Each row was made from one small tree. Brackets hold a mark, then the marks that hang from it, in the order of their numbers. Every link used is in the known rows. Write each row's tree.
Known rows:
[Q_372 Q_514]: -18.5,-5.8,7.2,23.1,16.6,1.2,2.7,6.6,1.8,-27.0,0.1,-8.8,-30.9,-7.0,-16.3,3.1,13.1,0.6,17.3,26.0
[Q_479 [Q_407 Q_372 Q_776 Q_917] Q_408]: -36.5,2.3,-12.7,37.8,13.9,32.0,36.8,13.6,9.1,-1.8,-1.4,17.2,13.1,40.9,-11.3,-10.0,9.8,5.0,-24.9,8.9
[Q_479 [Q_407 Q_917] Q_408]: -33.9,2.3,5.1,49.1,21.6,20.1,22.2,13.9,5.7,-1.0,-0.4,10.9,-0.6,20.7,-9.9,-5.4,4.9,-19.7,6.0,34.3
[Q_408 [Q_776 [Q_407 Q_372] Q_415]]: -14.7,-9.4,11.2,1.3,-5.4,38.9,-8.9,7.7,-14.8,16.3,-17.4,-2.6,-22.8,-27.2,-17.4,3.1,-13.8,-26.2,-21.0,54.6
[Q_408 [Q_776 [Q_407 Q_372 Q_479 Q_917]]]: -5.6,-8.4,-1.6,28.1,-1.6,31.2,9.7,21.7,7.1,-2.0,-22.3,5.0,-10.7,11.5,-14.4,-8.2,-0.1,20.4,-4.5,50.0
[Q_415 Q_479 Q_776]: -0.8,-15.7,-0.4,21.6,-5.9,17.7,25.3,6.1,11.2,-5.8,-8.3,3.5,-42.7,-14.4,-17.8,-9.5,-26.5,-23.1,-23.5,25.2
[Q_408 [Q_776 [Q_407 Q_372 Q_479] Q_415]]: -7.3,-10.7,21.4,1.5,-11.9,22.5,-1.2,10.3,-10.2,24.3,-23.8,-0.3,-13.7,-15.9,-17.7,-0.5,-14.6,1.3,-22.9,48.6
[Q_407 Q_372 [Q_479 [Q_408 Q_776]] Q_917]: -15.7,-5.3,-3.5,48.2,4.9,18.2,14.4,14.0,14.0,-18.2,-15.5,10.7,-4.9,42.1,-7.6,-4.7,-9.0,38.0,16.5,54.9
[Q_415 [Q_776 Q_407]]: -12.1,-10.0,4.0,21.6,-6.3,16.2,6.9,12.9,-5.7,2.8,-8.0,-2.4,-38.8,-34.1,-20.5,-3.5,5.9,-46.1,-40.5,44.9
[Q_407 [Q_372 Q_514] [Q_776 Q_415]]: -23.9,-9.2,0.2,1.9,2.7,20.8,16.5,9.0,-9.9,-8.0,-11.4,-2.6,-18.4,-5.5,-18.6,4.9,6.3,20.8,-12.4,1.0
[Q_776 [Q_407 Q_372 [Q_479 Q_408] Q_917]]: -15.0,-3.4,13.7,34.2,14.6,12.6,14.2,14.6,-0.3,11.5,-16.4,3.5,6.5,17.1,-6.4,-4.5,18.1,35.6,15.0,38.5
[Q_776 [Q_415 Q_479]]: -6.3,-12.2,15.9,2.9,2.3,22.6,16.1,0.9,-2.7,6.0,-14.8,0.0,-32.2,-30.2,-16.6,-5.5,-31.6,-21.1,11.3,17.7
[Q_407 Q_776]: -23.5,-3.5,-14.1,13.4,-4.5,15.4,17.0,3.8,6.7,-31.3,-0.9,4.6,-25.3,-10.7,-24.4,-11.0,9.4,-24.9,-23.2,12.2
[Q_776 [Q_407 Q_917] [Q_415 Q_479]]: -10.6,-13.0,15.8,14.5,7.2,46.2,18.0,14.3,-8.9,23.7,-34.1,3.9,-19.4,-33.5,-15.0,-6.5,-14.4,-22.8,26.5,27.9
[Q_776 [Q_407 Q_372 Q_479] Q_415]: -4.7,-7.1,27.2,-3.3,-4.9,9.1,5.7,13.1,-15.2,30.7,-17.2,-7.3,-7.9,-26.3,-15.3,-1.0,-2.5,13.7,-16.5,27.3
[Q_415 [Q_479 [Q_407 Q_372 Q_776 Q_917]]]: -15.1,-4.5,-14.7,19.3,9.7,43.8,48.0,11.6,19.2,4.7,-8.3,17.5,2.8,28.2,-14.2,-19.0,-11.9,6.4,-28.2,-15.0
[Q_407 [Q_372 Q_514]]: -11.2,-5.0,2.7,14.2,17.7,4.4,3.8,7.4,2.0,-20.4,6.6,-10.3,-24.9,4.4,-11.3,4.3,9.9,27.3,8.0,17.3
[Q_407 Q_776 Q_917]: -25.3,-3.6,-26.5,31.1,-2.1,30.9,28.1,19.2,9.9,-38.9,-11.2,10.7,-22.6,1.0,-22.7,-13.2,11.5,-10.3,-3.0,13.6
[Q_408 Q_776]: -15.9,-5.9,-4.9,24.0,-2.5,19.9,-2.4,4.8,8.3,-31.6,-3.2,1.6,-37.5,-5.8,-21.0,-5.7,-10.9,-34.8,-6.0,51.6
[Q_407 Q_479 [Q_776 Q_415]]: -19.2,-7.7,6.9,5.3,-17.1,7.5,24.7,9.1,-3.5,-4.4,-20.6,5.4,-18.0,-17.0,-26.3,-10.0,-2.1,-2.5,-23.7,7.1

Write each row's tree:
-15.2,-15.1,8.4,46.3,10.7,34.6,26.0,8.5,3.7,15.5,-27.2,12.6,-21.4,-1.6,-8.9,-7.6,-3.2,-22.3,6.4,45.4
[Q_415 [Q_479 Q_408] [Q_776 [Q_407 Q_917]]]
-14.4,-1.6,20.5,16.6,25.8,15.6,20.9,-11.5,11.4,24.9,6.9,7.1,7.2,27.5,-5.2,-8.1,-20.2,-3.6,-6.4,13.7
[Q_415 [Q_479 [Q_407 Q_372] Q_408]]
-28.9,-8.3,13.8,27.1,0.2,23.7,-3.2,-1.8,-8.2,-5.4,-15.0,6.1,-24.5,-7.8,-16.4,4.6,-19.7,-35.9,11.7,65.2
[Q_479 [Q_408 [Q_776 Q_415]]]
-7.5,-12.5,1.5,40.0,-10.4,16.2,26.2,31.5,1.2,3.7,-25.0,4.1,-24.8,-13.6,-18.4,-8.9,7.5,0.6,-25.3,41.8
[Q_415 [Q_776 [Q_407 Q_479 Q_917]]]
-13.1,-7.0,26.1,1.9,6.6,25.2,24.2,2.2,-1.2,31.5,-9.8,4.6,-14.2,-17.0,-17.3,-8.2,-33.1,-35.8,-12.0,9.9
[Q_776 [Q_415 [Q_479 Q_407]]]
-10.6,-5.9,0.5,9.5,1.6,30.6,-9.5,5.4,-0.4,-1.6,-4.6,-2.2,-21.8,-9.0,-16.8,-3.2,-2.2,-25.3,-17.4,52.2
[Q_408 [Q_776 [Q_407 Q_372]]]
-28.6,-3.7,18.7,20.2,6.7,27.7,5.4,1.7,-6.1,24.7,-4.7,9.2,-2.2,15.1,-11.3,4.9,-24.1,-22.9,-26.2,49.5
[Q_479 [Q_407 Q_372] [Q_408 [Q_776 Q_415]]]
-19.5,-3.2,6.1,49.3,10.1,3.1,20.8,14.9,8.8,-17.8,-14.2,7.1,-8.0,19.4,-10.1,-7.5,7.6,24.5,27.9,37.8
[Q_407 [Q_479 Q_408] Q_917]
-16.3,-4.8,34.2,21.2,25.2,-10.3,-0.9,-3.4,-5.3,17.4,-10.2,-6.2,6.4,17.8,-5.9,5.8,30.3,37.4,23.6,31.8
[Q_776 [Q_407 [Q_372 Q_514] [Q_479 Q_408]]]
-18.9,-2.2,30.5,25.4,11.2,-6.1,1.3,-5.0,-3.4,13.1,-11.8,0.3,-2.0,-2.8,-14.0,-4.6,18.4,-11.3,15.3,44.0
[Q_776 [Q_407 [Q_479 Q_408]]]
-15.5,0.5,-9.1,28.3,12.6,28.6,26.2,26.4,8.5,-1.6,6.6,3.5,-6.3,15.6,-11.8,-8.3,-5.4,8.9,-22.7,16.1
[Q_479 [Q_407 Q_372 Q_917]]
-13.4,-10.7,20.0,6.9,1.8,38.5,15.7,-1.5,3.2,24.2,-15.6,11.2,-18.0,-6.1,-18.7,-7.0,-43.6,-48.5,-17.6,31.0
[Q_408 [Q_776 [Q_415 [Q_479 Q_407]]]]
-5.1,-16.7,-1.7,32.7,0.0,39.6,28.1,18.4,5.2,10.7,-26.1,6.6,-33.1,-18.8,-15.6,-11.0,-10.5,-24.2,-11.5,33.8
[Q_415 Q_479 [Q_776 [Q_407 Q_917]]]
-19.6,-10.3,15.6,7.5,-5.8,35.1,-9.4,7.0,-15.5,10.1,-23.6,-0.4,-28.7,-38.5,-21.8,1.7,-8.9,-55.2,-9.5,61.6
[Q_408 [Q_776 Q_407 Q_415]]
-2.5,-15.4,11.2,15.8,-1.8,25.4,17.2,1.9,3.2,16.9,-16.0,1.5,-36.1,-28.8,-17.8,-8.8,-11.3,-41.0,-27.2,32.2
[Q_415 Q_479 [Q_776 Q_407]]
-4.0,-15.2,17.2,-5.9,-0.2,44.7,0.9,-1.1,-7.0,29.4,-24.9,2.4,-21.2,-21.1,-14.5,-2.0,-34.0,-22.9,-4.6,41.1
[Q_408 [Q_776 [Q_407 Q_372] [Q_415 Q_479]]]
-31.9,-0.6,13.1,35.3,13.5,18.2,3.5,-5.5,8.4,-0.5,3.5,11.1,-8.5,22.7,-15.5,-3.7,-7.7,-47.1,-12.5,54.8
[Q_479 Q_407 [Q_408 Q_776]]
-12.2,-5.2,9.9,28.7,2.0,3.8,3.5,-2.1,10.9,-11.7,-4.8,5.8,-7.9,32.7,-10.2,-3.0,-11.0,21.7,-0.3,52.0
[Q_407 Q_372 [Q_479 [Q_408 Q_776]]]
-24.0,-5.7,-1.8,41.0,14.0,41.2,-0.1,10.7,0.3,-3.1,-14.8,7.7,-7.9,16.9,-7.7,-1.0,4.1,-3.3,15.2,66.4
[Q_479 [Q_408 [Q_776 [Q_407 Q_372 Q_917]]]]
-11.2,-4.1,-6.6,22.5,10.2,32.8,9.6,24.0,-1.7,-3.1,-8.9,-2.5,-15.7,-10.4,-11.4,-5.9,11.9,5.7,2.6,32.9
[Q_776 [Q_407 Q_372 Q_917]]
-23.0,-6.3,36.1,14.2,17.8,20.0,21.9,-9.1,-3.5,37.2,-9.5,10.2,-2.5,-1.2,-11.9,-4.4,-27.6,-35.1,2.8,20.5
[Q_776 [Q_415 [Q_479 Q_407 Q_408]]]
-6.0,-10.8,13.5,22.0,-13.3,1.0,14.6,14.3,-1.2,11.2,-15.7,-1.0,-28.3,-23.4,-20.6,-6.7,6.7,-16.7,-42.0,40.1
[Q_415 [Q_776 [Q_407 Q_479]]]
